Each row was made from one walk, in order. Every step used is in the known rows, and no mark comes twice. Write each row's walk.
Known rows:
W A: [ 0.77  2.10 -0.72 -2.82  1.08 -0.66 -0.46  0.01  0.02  0.72  2.28  0.90
 -1.52  1.50  0.30 -3.35  2.60 -1.63 -1.35  0.79 -0.39]
K A: [-1.35  0.52 -1.14  1.04  0.20 -1.46  0.26 -0.15  0.76 -1.73 -0.31  0.52
  2.47  0.15 -0.65 -1.06  3.38  0.84 -4.59  1.21 -1.57]
H N A: [ 0.21 -1.15  1.10  0.29  1.29  1.30 -0.32 -1.07  1.19  0.46  2.12  1.24
  0.82  0.34  0.20  0.39  1.00  0.66  1.44  0.33  1.35]
H W A J B N: [-0.13 -1.83  0.03 -2.33  1.23 -1.51  2.17  0.23  3.27  4.57 -2.50 -1.98
 -0.90  3.14 -1.17 -2.98  0.28 -1.67 -0.41 -0.22 -1.02]
A J H: [ 0.22  1.73 -0.97 -1.67  1.12 -0.40  0.37  1.97 -1.26 -0.10  0.83 -1.94
 -0.65  0.19 -0.97  1.00  3.17 -2.19  1.53 -0.65 -3.27]
N A J H: [ 0.49  0.78 -1.59 -0.79  1.62  1.25  0.57  0.52  0.07 -0.05  1.07 -0.33
 -0.15  0.63 -0.59  0.85  5.26 -1.80  1.58 -0.02 -2.91]
H N: [-0.37  0.37  2.49 -1.19  0.88 -1.92 -0.89  1.60 -1.00  0.62  2.39 -1.53
  0.24 -0.48 -0.47  0.82 -2.73  0.09  1.69 -0.91  1.11]
N A: [ 0.44 -1.47 -0.97  1.28  0.55  2.78  0.49 -2.28  1.95 -0.02  0.26  2.55
  0.64  0.63  0.74 -0.31  3.17  0.60 -0.01  1.06  0.36]
K A J: [-1.42 -1.19 -0.32 -0.46 -2.01  0.38  1.90  0.84  0.67  0.42 -0.97 -1.13
  2.32  1.26 -2.90 -1.02  5.41 -0.41 -3.23  2.88 -3.11]
H N A J B W: [-1.09 -3.21  4.03 -0.61  0.65  0.76  2.53  1.99 -0.19  2.16  0.17 -0.87
 -1.03  1.92  0.44  0.87  0.47 -4.52  1.82  2.06 -2.56]
K B N A: [ 1.00 -1.72 -3.90  3.10  2.04  2.66  0.12 -2.71  3.53  0.72 -1.55  3.24
 -1.04  0.00  2.56 -1.88  2.09  0.66  0.26  0.68  1.12]
A J: [-0.37 -1.53  0.64 -1.37 -2.04  1.61  1.74  0.97  0.08  1.77 -0.65 -1.52
  0.36  1.14 -2.40 -0.30  2.76 -0.96  0.43  1.85 -1.86]
J H N A: [ 0.63  0.75  0.10 -0.06  3.10  0.18 -0.94 -0.24  0.42 -0.52  3.14  0.73
  0.22 -0.18  0.85  1.21  1.71 -0.08  2.07 -1.14  0.18]
J H W: [-0.23  1.27  0.19 -2.44  3.72 -2.28  0.01  1.49 -1.45  1.35 -1.39 -2.79
 -0.94  0.80  0.24  0.88  0.47 -0.84  0.08 -2.98  1.10]
H W: [-0.66 -1.16  1.41 -1.98  1.50 -0.98  0.90  0.54 -0.44  2.61 -2.51 -2.23
 -0.29  1.38 -0.46  0.08 -0.33  0.15 -0.73 -1.22  2.50]
N A J H W: [-0.24 -0.52  0.26 -2.61  2.76  0.12  1.49  0.94 -0.40  2.56 -1.69 -2.58
 -0.45  1.87 -1.00  0.70  3.80 -1.39  0.45 -1.16  0.18]
H J: [-0.16 -0.32 -1.72  0.78  0.67  1.00  0.56 -2.75 -0.45 -1.06 -2.84  0.79
 -0.14  1.09 -0.32  0.30  0.21 -1.03  1.91  0.69 -2.09]
W A J H N: [ 0.21  2.91  1.40 -3.96  2.23 -2.69 -0.74  3.16 -1.99  0.88  4.40 -2.76
 -0.92  0.50 -1.18  0.11  1.15 -2.38  2.22 -1.11 -1.74]
B W A J: [-0.61  0.37  0.37 -2.97 -1.18  1.01  1.82  2.07 -1.40  2.63  1.19 -0.23
 -2.00  3.29 -1.14 -2.36  5.02 -4.12 -0.51  3.76 -2.98]
H W A J: [-0.25 -0.58  1.00 -4.80 -0.26  0.44  2.04  1.32 -0.25  4.01 -0.45 -2.28
 -1.00  3.23 -2.52 -2.95  4.62 -2.20 -1.22  1.76 -0.62]
B N A J H W: [-0.45 -0.18 -1.38 -1.73  2.68 -0.36  1.28  0.50  0.57  3.35 -2.23 -2.08
 -0.67  2.57 -0.86  0.12  3.30 -0.67  0.50 -1.23  0.21]
N A J B K H: [ 2.43 -3.42  3.14  2.89  0.61  1.87  2.36  2.44  1.08  0.56  0.55 -0.30
 -0.80  3.18 -0.63 -0.54  2.50 -1.15  0.37 -3.36 -1.94]
H W A J B: [ 0.52 -2.91  3.75 -5.00  1.04 -0.56  2.89  1.28  1.68  3.52 -1.51 -3.49
 -0.34  1.92 -1.42 -2.41  1.53 -3.72 -0.56  0.04 -1.60]
B K A J: [-1.35 -1.33  0.80  1.94 -1.97  0.71  2.29  1.73  1.44  1.35 -2.16 -0.66
  2.44  2.79 -3.65 -1.37  5.94 -0.29 -3.18  2.62 -2.93]
B N A J: [-0.22 -2.32 -2.12  0.94 -1.50  3.14  2.01 -1.42  2.85  2.67 -1.17  1.15
  0.58  2.50 -1.72 -1.16  4.76  0.10  0.55  2.75 -1.49]

Which walk is each row?
[-0.20  1.74  1.62 -2.62  1.70 -2.38 -0.60  3.13 -1.99  0.59  3.12 -3.21
 -0.30 -0.35 -1.29  1.73 -0.20 -1.63  2.90 -1.56 -1.51]
A J H N
[ 0.53 -4.57  4.13 -1.89  0.52  1.10  2.53  0.25  2.67  2.06 -0.17 -2.07
  1.26  0.43 -1.20 -0.01  0.77 -2.27  1.63  0.33 -1.79]
H N A J B
[-0.14 -2.47  1.47 -1.09 -1.06  2.59  1.61  0.16  1.02  2.14  1.07 -0.57
  1.05  1.38 -2.21  0.02  3.52 -0.51  1.52  2.13 -0.74]
H N A J
[ 0.57  3.15 -0.56 -4.76  3.99 -2.46 -0.36  1.27 -1.14  1.85  1.18 -1.37
 -2.36  2.21  0.52 -2.50  2.99 -2.43 -1.23 -1.55  0.40]
J H W A
[ 0.24 -1.35 -0.80 -1.22  0.50 -1.11  1.66 -0.10  3.53  3.23 -1.18 -0.74
 -0.63  2.41 -0.98 -2.98  0.38 -1.76  0.04  0.38 -2.38]
W A J B N
[ 1.50 -2.72 -2.53  2.85  2.19  1.82  1.35 -3.24  3.36 -0.04 -1.23  2.48
 -0.41  2.30  1.11 -0.85  1.35  0.00  1.36 -1.59 -1.69]
K H J B N A
[ 0.02 -1.81  1.73  1.09  1.89 -0.12  2.05  0.97 -2.21 -0.79 -1.04 -0.01
 -2.64  2.23  2.08  1.08 -1.28 -4.71  1.78 -0.70 -3.84]
K H J B W
[-0.35  0.34  0.69 -3.29  2.39 -1.27  1.21  2.12 -1.39  2.47 -1.89 -3.88
 -0.76  1.54 -1.19  0.80  2.17 -1.60  0.43 -1.65 -0.03]
A J H W
[ 0.62 -0.29 -3.69  2.15  1.82 -0.10 -0.39 -0.40  2.00  1.01 -2.29  0.94
 -2.10 -0.68  2.32 -2.03 -1.51  0.22  0.31 -0.41  0.90]
K B N
[ 1.38 -1.91  5.46  0.34  0.93 -1.46  0.92  4.55 -0.94  1.25  2.70 -3.13
 -0.65  2.01 -1.56  0.53 -1.88 -1.16  2.07 -3.94 -0.85]
A J B K H N
[-0.38  2.43 -0.25 -2.12  1.10 -0.59  0.06  1.38 -1.80  1.10  2.34  1.70
 -2.99  2.83  1.48 -2.58  2.80 -3.86 -1.09  2.28 -1.46]
B W A
[ 0.56 -2.42  4.11  2.78  1.11 -0.15  1.47  1.52  2.59  1.74 -2.76 -0.61
  0.47  1.90 -0.67 -0.34 -0.84 -1.52  0.36 -1.47 -0.87]
J B K
[ 0.28  0.06  0.10 -3.68 -1.24  1.01  1.45  1.00 -0.02  2.36  1.17 -0.72
 -0.80  2.30 -2.14 -2.97  4.87 -2.36 -0.60  2.60 -2.18]
W A J
[-0.16 -2.42 -0.39  0.11 -0.08 -0.75  1.89 -0.10  3.47  2.83 -2.27 -1.29
  0.12  1.62 -1.09 -1.29 -0.85 -0.87  0.78  0.13 -2.08]
A J B N
[ 1.87 -2.63  3.39  2.12  2.24  0.94  0.63  1.01  1.36  0.20  2.52  0.45
  0.09  1.68  0.47  0.21  0.38 -0.04  1.64 -3.01  0.42]
J B K H N A
[ 0.67  3.17 -1.34 -3.48  1.70 -0.91  0.05  2.04 -1.17  0.42  2.36 -1.42
 -1.56  1.10 -0.85 -1.03  4.82 -3.22  0.60 -0.25 -3.56]
W A J H
[-1.06  0.58 -0.08 -2.74  2.42 -2.05  1.27  2.05 -1.01  1.70 -1.90 -3.58
  0.38  1.66 -1.56  0.25  3.84 -1.22 -2.04 -1.13 -0.78]
K A J H W
[-1.03 -1.90  1.70  0.70  1.66 -0.09  2.07 -0.04 -1.05  0.13 -2.55  0.26
 -1.72  1.89  1.75  1.05 -1.30 -4.91  1.87  1.31 -3.62]
H J B W
[ 0.02  0.64  0.61 -2.30  2.35 -0.62  1.22 -0.05 -0.91  0.79  0.26  1.06
 -2.80  2.95  1.57 -2.47  1.64 -5.52  0.06  1.77 -3.27]
H J B W A
[-0.02 -2.71 -0.07 -0.22 -1.61  3.81  2.13 -0.90  1.54  1.72 -0.42  0.41
  0.88  1.62 -1.80 -0.53  5.27 -0.54  0.37  2.73 -1.39]
N A J
[-0.55  2.99  1.59 -3.57  2.47 -2.64 -0.46  3.97 -3.15  1.25  4.32 -2.22
 -2.07  1.24 -0.43  0.45  1.23 -3.88  2.34 -0.13 -2.39]
B W A J H N
[ 0.91 -2.51  1.46 -0.77 -0.85  2.43  1.55  1.12 -0.06  1.26  2.68 -0.74
  0.18  1.70 -1.79 -0.04  3.58 -0.35  1.52  0.21 -1.04]
K H N A J
[ 0.82 -2.35  2.95 -4.01  0.36 -0.13  2.39  0.91  1.92  2.11 -0.16 -2.29
 -0.28  1.22 -1.24 -2.37  1.85 -3.85 -0.10  0.64 -2.93]
W A J B
[ 0.64 -4.10  3.99  2.65  0.07  2.26  2.80  1.00  3.69  2.88 -3.09 -0.27
  1.12  3.00 -1.96 -0.72  2.53 -1.90  0.63  0.34 -1.85]
N A J B K
[ 0.39 -2.93 -2.58  1.05 -0.44  3.63  1.86 -1.07  2.93  2.36 -1.96  1.12
 -0.44  1.09 -0.26 -1.79  4.35 -0.50  0.68  2.52 -0.89]
K B N A J
[ 0.85 -0.55  1.03 -4.56 -0.10  0.33  2.05  2.32 -1.35  3.20  1.06 -2.48
 -1.84  3.56 -2.04 -2.97  4.65 -2.12 -1.24 -0.11 -0.92]
K H W A J
[ 0.42 -2.84  4.92 -0.55  1.05  0.01  2.84  2.53  2.48  4.53 -3.34 -2.22
 -0.03  4.10 -2.29 -2.30  2.02 -2.96 -0.52 -0.45 -0.98]
H W A J B K
[-0.67  2.05 -1.79 -1.03  1.27 -1.33  0.50  1.94 -0.70 -1.09  0.68 -1.70
  1.03  0.35 -1.31  0.37  5.33 -1.64 -1.43  0.15 -4.31]
K A J H
[-0.04  3.28 -1.23 -2.93  1.90 -0.83  0.43  2.79 -2.36  0.58  2.44 -0.89
 -2.57  1.99 -0.05 -0.63  4.99 -4.65  0.79  0.82 -4.15]
B W A J H
[ 0.30  1.05 -3.14  0.16  1.63  0.84  0.51  0.11  1.09  0.57  0.52  0.04
 -0.50  1.33 -0.49  0.32  4.68 -1.19  1.63 -0.06 -3.03]
B N A J H
[ 0.43 -2.71  1.46 -0.46  1.94 -0.12  1.66 -2.06  1.43 -0.50 -3.33 -1.03
  0.28  0.29  0.22  0.29 -1.98 -2.75  1.92 -0.79 -2.80]
H J B
